Every row comes from one small tree of marks. The marks that hang from a mark follow it in brackets, in the order of their numbers. Every link used is in the known rows. Which tree was each row made from?
(in the rows, 128 means zero)
Known rows
Q887[Q93 Q860]: [128 133 140 139 128 117 124 114 136 152 114 133 125  95 121 136  60 128
 151 109 145 129 137]
Q121[Q860[Q887[Q336]]]: [115 122 125 141 121 137 119 126 124 120 131 139 132 125 144 134 156 122
 141 135 114 153 118]
Q93[Q81 Q887[Q336[Q121[Q860]]]]: [138 135 127 126 130 139 136 128 151 133 138 105 128 131 119 138  87 136
 130 144 134 140 125]
Q860[Q121[Q336] Q887[Q93]]: [127 135 102 149 114 131 101 138 102 157 113 134 128 138 131 117 165 112
 126 104 108 118 106]
Q860[Q121[Q93[Q887] Q336]]: [120 113 108 128 124 128 130 127 113 152 131 136 129 135 114 122 155 122
 114 121 111 113 108]
Q391[Q81]: [115 140 121 101 133 137 121 143 135 104 123 124 135 149 155 120 195 129
 127 120 125 143 141]
Q336[Q887[Q860]]: [120 133 141 126 128 122 116 133 130  93 122 137 129 108 131 124 155 139
 122 128 129 130 127]
Q887[Q93[Q81] Q336 Q860[Q121]]: [152 147 134 159 130 124 144 110 121 171 110 105 130 122 138 124   4 119
 143 125 138 118 145]
Q121[Q93[Q81 Q887[Q336]]]: [123 117 130 113 131 127 142 128 132 127 141 127 130 146 102 133  85 136
 126 143 148 119 121]
Q391[Q81[Q93]]: [116 145 128 100 148 139 122 146 142  93 131 120 140 164 161 112 199 132
 117 124 130 147 159]
Q121[Q93[Q887[Q336 Q860]]]: [112 119 131 118 129 119 131 111 125 142 132 131 131 134 102 141  97 131
 136 135 136 122 118]
Q391[Q81[Q93[Q887[Q336 Q860]]]]: [114 152 131 110 146 137 116 134 145 111 127 108 142 160 151 120 172 130
 122 127 127 150 158]
Q860[Q121[Q93[Q81 Q887]]]: [131 113 118 116 134 135 133 134 131 141 125 140 133 145 117 125 120 137
 115 130 130 117 110]
Q336[Q121[Q860]]: [140 111 129 116 117 132 129 128 144 127 134 141 117 107 139 138 187 133
 128 128 116 130 123]
Q121[Q93]: [116 109 128 106 130 123 138 129 121 118 139 149 128 138 115 130 139 133
 126 130 140 116 119]
Q887[Q93 Q336]: [121 140 131 137 120 128 141 107 129 159 136 106 140 124 140 125  48 126
 139 132 134 120 132]
Q81[Q93[Q887[Q336 Q860]]]: [118 147 137 128 156 133 127 120 140 124 140 105 145 142 132 125 104 136
 126 135 133 149 150]
Q887[Q860]: [126 137 133 130 144 122 129 127 119 128 120 130 128 108 131 135 110 127
 145 116 135 145 135]
Q860[Q121[Q93] Q887]: [125 120 108 124 126 133 104 142 105 136 114 152 133 165 125 121 185 125
 121 120 117 116  96]
Q336[Q121 Q887[Q93[Q81] Q860]]: [159 128 147 125 107 117 114 129 151 110 115 134 109  97 122 130 147 141
 117 123 137 100 129]
Q887[Q336 Q860]: [128 150 132 143 141 123 142 113 103 144 125 104 136 122 142 132  76 117
 148 129 127 141 144]

Write each row's tree
[114 107 133 152 102 125 129 124 133 108 140 146 116  82 133 125 170 121
 120 128 108 135 127] | Q121[Q336[Q887[Q93]] Q860]
[139 141 124 120 132 138 136 132 146 135 138  99 132 136 117 136  84 137
 129 140 138 135 128] | Q93[Q81 Q887[Q336[Q121]]]
[148  96 145 110 102 122 125 134 152  85 132 159 105 114 120 131 208 143
 103 143 126 101 117] | Q336[Q121[Q93[Q81] Q860] Q887]
[126 122  99 134 121 127 108 144  87 140 119 145 124 157 121 117 202 113
 119 113 107 113 102] | Q860[Q121[Q93 Q336] Q887]
[140 125 130 131 142 123 133 130 114 136 112 139 124 126 125 129 106 125
 134 120 134 126 129] | Q887[Q860[Q121[Q93[Q81]]]]
[142 137 144 141 133 121 134 126 140 140 114 127 121 101 121 132  33 129
 150 114 158 129 145] | Q887[Q93[Q81] Q860]
[114 109 129 147 110 128 131 132 125  95 143 144 118  88 138 125 195 120
 118 130 103 141 127] | Q121[Q336[Q887] Q860]
[133 148 131 136 143 132 135 128 136 137 127  99 133 126 114 139  43 131
 142 136 144 148 138] | Q93[Q81 Q887[Q336 Q860]]
[138 113 119 117 136 134 140 139 122 132 125 143 131 149 127 119 127 133
 115 129 132 111 116] | Q860[Q121[Q93[Q81]]]
[126 115 134 114 135 122 134 131 135 121 129 139 123 134  94 138  90 137
 132 132 152 124 122] | Q121[Q93[Q81 Q887[Q860]]]
[122  96 139 128 121 130 142 118 148 121 141 146 123 128 108 142  92 135
 131 151 137 134 119] | Q121[Q93[Q81 Q887[Q336]] Q860]
[133 123 139 126 129 123 120 137 128  96 116 143 126 119 126 120 150 139
 114 129 130 117 122] | Q336[Q887[Q860[Q121[Q93[Q81]]]]]
[144 147 129 134 132 120 139 111 108 152 123 103 125 119 141 136 107 116
 143 128 120 129 142] | Q887[Q336[Q121] Q860]
[123 109 134 153 104 126 133 131 135 102 140 143 113  84 131 124 155 122
 121 129 115 132 131] | Q121[Q336[Q887[Q93[Q81]]] Q860]
[137 123 102 135 124 129 115 154  90 131 120 142 121 160 119 115 184 112
 119 117 115 112 108] | Q860[Q121[Q93[Q81] Q336] Q887]
[105  88 138 120 116 128 127 112 151 124 138 163 125 116 104 146 135 138
 131 141 128 135 107] | Q121[Q93[Q887] Q860]
[135 146 124 148 141 127 140 112 100 158 116 107 138 127 148 127  84 115
 140 127 116 134 135] | Q887[Q336 Q860[Q121]]
[121 142 133 118 149 136 128 123 148 124 148 104 144 148 135 124 128 138
 116 138 129 140 145] | Q81[Q93[Q887[Q336[Q121]]]]
[119 149 127 100 140 139 117 136 150 111 131 108 140 166 153 119 196 133
 116 129 123 143 153] | Q391[Q81[Q93[Q887[Q336[Q121]]]]]
[153 140 131 132 116 127 147 118 137 155 133 101 125 129 137 127  54 127
 133 133 141 107 139] | Q887[Q93[Q81] Q336[Q121]]
[129 145 118 132 112 128 106 126 118 150 122 119 129 143 134 129 134 121
 139 121 124 119 116] | Q860[Q887[Q93 Q336[Q121]]]
[120 134 124 140 123 119 128 137 106 105 134 125 120 100 128 120 174 118
 121 117 115 128 135] | Q121[Q336[Q887[Q860]]]
